In the rows, 128 means zero.
Known rows, with every step that occurs
K T: [133 141 124 149 137 146 167  89 119 126 116 100 167 116 134 136 136 172
 125 137  99  76 167 125 125 145 133 127 105]
F Z K N: [108 123 123 157 138 169 119 195 153 157 144  71 161 106 151  95 130 143
 114  98  84  99 163 116 102 134 169 133 114]
K T F: [138 136  98 154 144 126 155 120 134 137 121  88 159 125 142 130 118 167
 131 144  94  82 190 140 143 148 148 133  77]
B K Z: [120 155 100 160 115 148 139  75 177 126 122  97 149 125 157 128 145 171
 109 104  81  82 162 151 124 149 144 149  87]
Z K S: [139 112 109 146 154 118 146  79 129  97 148  91 155 132 130 149 102 154
 122 117  96  82 178 121 140 138 153 123 103]
Z F T: [114 117 106 155 140 152 128 183 131 151  91  66 160 113 129 142 116 156
 115 102  96  86 165 100 146 150 169 126  96]
G S K N: [127 142 133 187 105 170 155 106 131 164 175  93 151 131 122 153 131 166
 133 112 114  93 177 180 111 137 132 129  83]
Y K T F: [131 141  97 162 151 125 159 111 122  91 116  90 156 108 151 150 120 155
 121 143  90  85 203 110 135 135 155 121  68]
X T F Z K Y: [131  96  79 114 145 147  81 192 142 138 125  32 142 121 181 114 138 139
 104 126  76  91 186 119 135 151 153 138  58]
Z K S G: [149 104 127 128 155 118 149 111 108 108 158  84 164 136 130 180 110 149
 113 109  99  90 165 133 128 141 152 126  90]
G S K: [142 136 126 175 105 145 154 110 139 144 150 107 160 131 114 175 129 168
 128 117 131  84 171 174 138 137 132 128  65]
Z F: [129 115  95 164 141 133 115 160 128 144 109 100 159 120 134 156 108 151
 119  99  77  92 161 143 148 154 163 126  97]
T F: [136 123  80 170 130 128 142 140 163 143 119  85 157 128 142 131 104 143
 125 125  77  90 183 137 155 149 162 134  59]
Y K S G: [144 126 128 153 145 128 181  94 107  88 139  80 164 125 138 201 122 151
 108 130  80  90 171 110 105 135 142 119  76]
S K Z F T: [133 118 114 139 113 146  84 163 153 201 121  55 150 101 140 164 146 173
 118 109 111  82 171 141 135 152 174 136  94]
Y K Z F T X: [134 154  83 143 160 148  57 220 135  96 116  46 145  91 142 164 129 179
 112 114  67  83 173  80 115 133 177 125  77]
X T F Z K S: [139 110  92 134 162 114  88 178 100 138 150  50 153 133 157 132 106 150
 118 131 101  85 183 117 134 137 149 129  69]
K Z F T X: [142 149  81 137 152 147  51 222 142 135 120  48 148 108 135 142 127 191
 121 114  68  81 163 112 122 147 171 138  87]
S K: [136 118 114 163  92 152 142  94 155 171 126 109 161 111 118 173 133 152
 123 118 103  84 162 158 142 148 150 122  75]
B K: [105 146 100 175 112 157 174  75 163 114 109 121 157 129 131 142 121 160
 110  96  85  89 158 140 140 149 142 134  79]
T F Z K: [130 112  88 152 145 125 105 221 174 144 125  77 164 114 152 112 110 141
 114 105  96  96 181 121 147 137 184 139  67]
Y K: [125 131 106 171 131 148 159 108 141  94 109  92 160 102 143 158 126 134
 110 118  79  86 172  94 128 133 152 114  77]
X T F: [135 113  80 153 135 136 109 142  97 156 122  61 151 130 154 136 111 130
 120 131  85  80 172 127 149 151 134 122  51]
G S K Z: [157 145 124 159 109 137 122 108 153 153 167  84 152 127 140 160 151 181
 128 123 127  77 178 182 122 137 134 145  75]
F Z K S: [134 122 119 143 152 126 131 152 149 118 140  82 165 122 139 132 117 167
 116 120  99  87 171 115 121 132 160 134 106]
Z K: [129 107 105 145 140 138 127 124 143 116 130  97 161 114 135 136 113 134
 115  98  98  86 164 115 150 139 162 122  90]
Q Y K T: [139 124 119 151 142 154 174  81 136 100 114  92 161  99 153 132 123 161
 115 132  69  84 190 101 112 145 146 134 112]
N K: [116 131  93 170 127 143 162 105 187 100 105 110 157 131 120 139 113 156
 119 105  80  82 169 125 138 135 146 125  77]

Rows
[128 107 106 125 135 157 126 168 190 118 119  66 154 108 163 115 151 155
 103 113  74  93 174 114 125 146 164 143  96] : F Z K Y
[138 140 105 155 136 139 122 110 154 103 127  67 152 100 169 143 150 147
 109 126  74  79 178 102 111 134 155 131  85] : Y K Z
[123 141  86 159 147 121 161 110 170  99 111 105 153 137 128 131 106 178
 132 129  90  81 199 142 145 137 147 132  68] : N K T F
[133 145 108 153 141 131 143 191 155 157 111  80 169 115 150 114 134 178
 125 146  96  87 183 131 123 143 155 144  81] : K T F Z
[129 103  87 135 149 134  70 223 110 156 128  55 158 116 163 117 117 128
 111 112 101  89 169 110 143 138 158 127  58] : X T F Z K
[119 127 123 175  92 176 146  97 148 192 152  94 151 112 124 149 135 149
 129 115  86  95 168 165 114 149 148 123  94] : S K N
[108 139 114 183 131 173 160 110 134 114 134  77 151 105 148 134 130 131
 115 116  63  95 178 102 100 134 151 116  95] : Y K N
[131 122  89 153 132 142  99 212 120 178 115  54 161 121 161 121 127 142
 113 133  87  85 163 116 128 146 142 133  55] : X T F Z
[150 109  90 150 149 134  88 151 157 126 127  67 145  99 178 136 116 153
 108 101  45  92 190 126 116 155 178 149 114] : Q Y K Z F
[139 137 117 152 110 135 131 171 159 193 124  94 167 106 135 149 141 184
 129 146 118  89 183 164 128 144 157 139  71] : S K T F Z
[146 126 117 155 101 159 165  80 171 128 147  85 144 134 130 174 149 179
 123 130 104  87 189 182 133 149 127 139  66] : G S K Y
[128 126 106 140 144 144  94 181 147 166 107  40 151 111 154 128 138 169
 114 110  91  80 169 107 129 150 172 142 104] : K Z F T
[147 154 128 164 123 129 142 187 145 164 149  95 166 126 131 151 136 201
 135 142 146  88 193 180 126 133 141 145  60] : G S K T F Z
[140 129 104 156 146 140 150 179 170 128 110  73 164  97 171 109 119 168
 115 141  68  95 206 106 109 143 167 151  88] : Q Y K T F Z
[155 135 114 158 127 124  81 153 135 163 162  89 147 128 139 181 135 184
 128 103 123  85 177 201 133 145 151 142  85] : G S K Z F
[114 132  93 147 148 139 101 173 185 131  99  54 146 122 141 129 125 180
 116  95  89  79 178 111 128 139 170 140  96] : N K Z F T
[144 148 143 160 121 141 169  84 110 133 151 113 163 128 115 174 142 194
 135 133 148  77 178 176 128 135 119 128  84] : G S K T
[139 111 105 142  88 165 154  63 183 150 123  85 145 114 134 173 153 161
 117 132  76  88 179 166 136 161 144 133  77] : S K Y
[130 139  94 154 131 134 125 106 200 111 122  85 149 128 145 123 135 170
 119 112  75  75 174 136 119 136 147 142  86] : N K Z
[101 145 100 152 133 152 113 144 160 142 102  67 146 120 151 133 137 183
 106  88  93  85 166 125 131 152 166 148  97] : B K Z F T
[108 165 102 165 130 140 161 153 169 136 106 107 163 124 149 117 131 194
 116 124 101  94 180 148 127 145 151 151  74] : B K T F Z
[113 120  97 162 143 149 104 223 170 165 149  61 154 115 159  88 113 139
 119 104  79 106 188 128 120 137 183 140  86] : T F Z K N
[149  99 111 118 162 110  94 208  80 149 160  42 161 138 158 159 113 145
 109 123 104  94 167 126 119 141 149 132  58] : X T F Z K S G
[109 137  91 155 107 170 185  43 192  96 105  97 141 131 147 140 141 169
 104 110  59  91 174 149 133 162 137 145  80] : B K Y
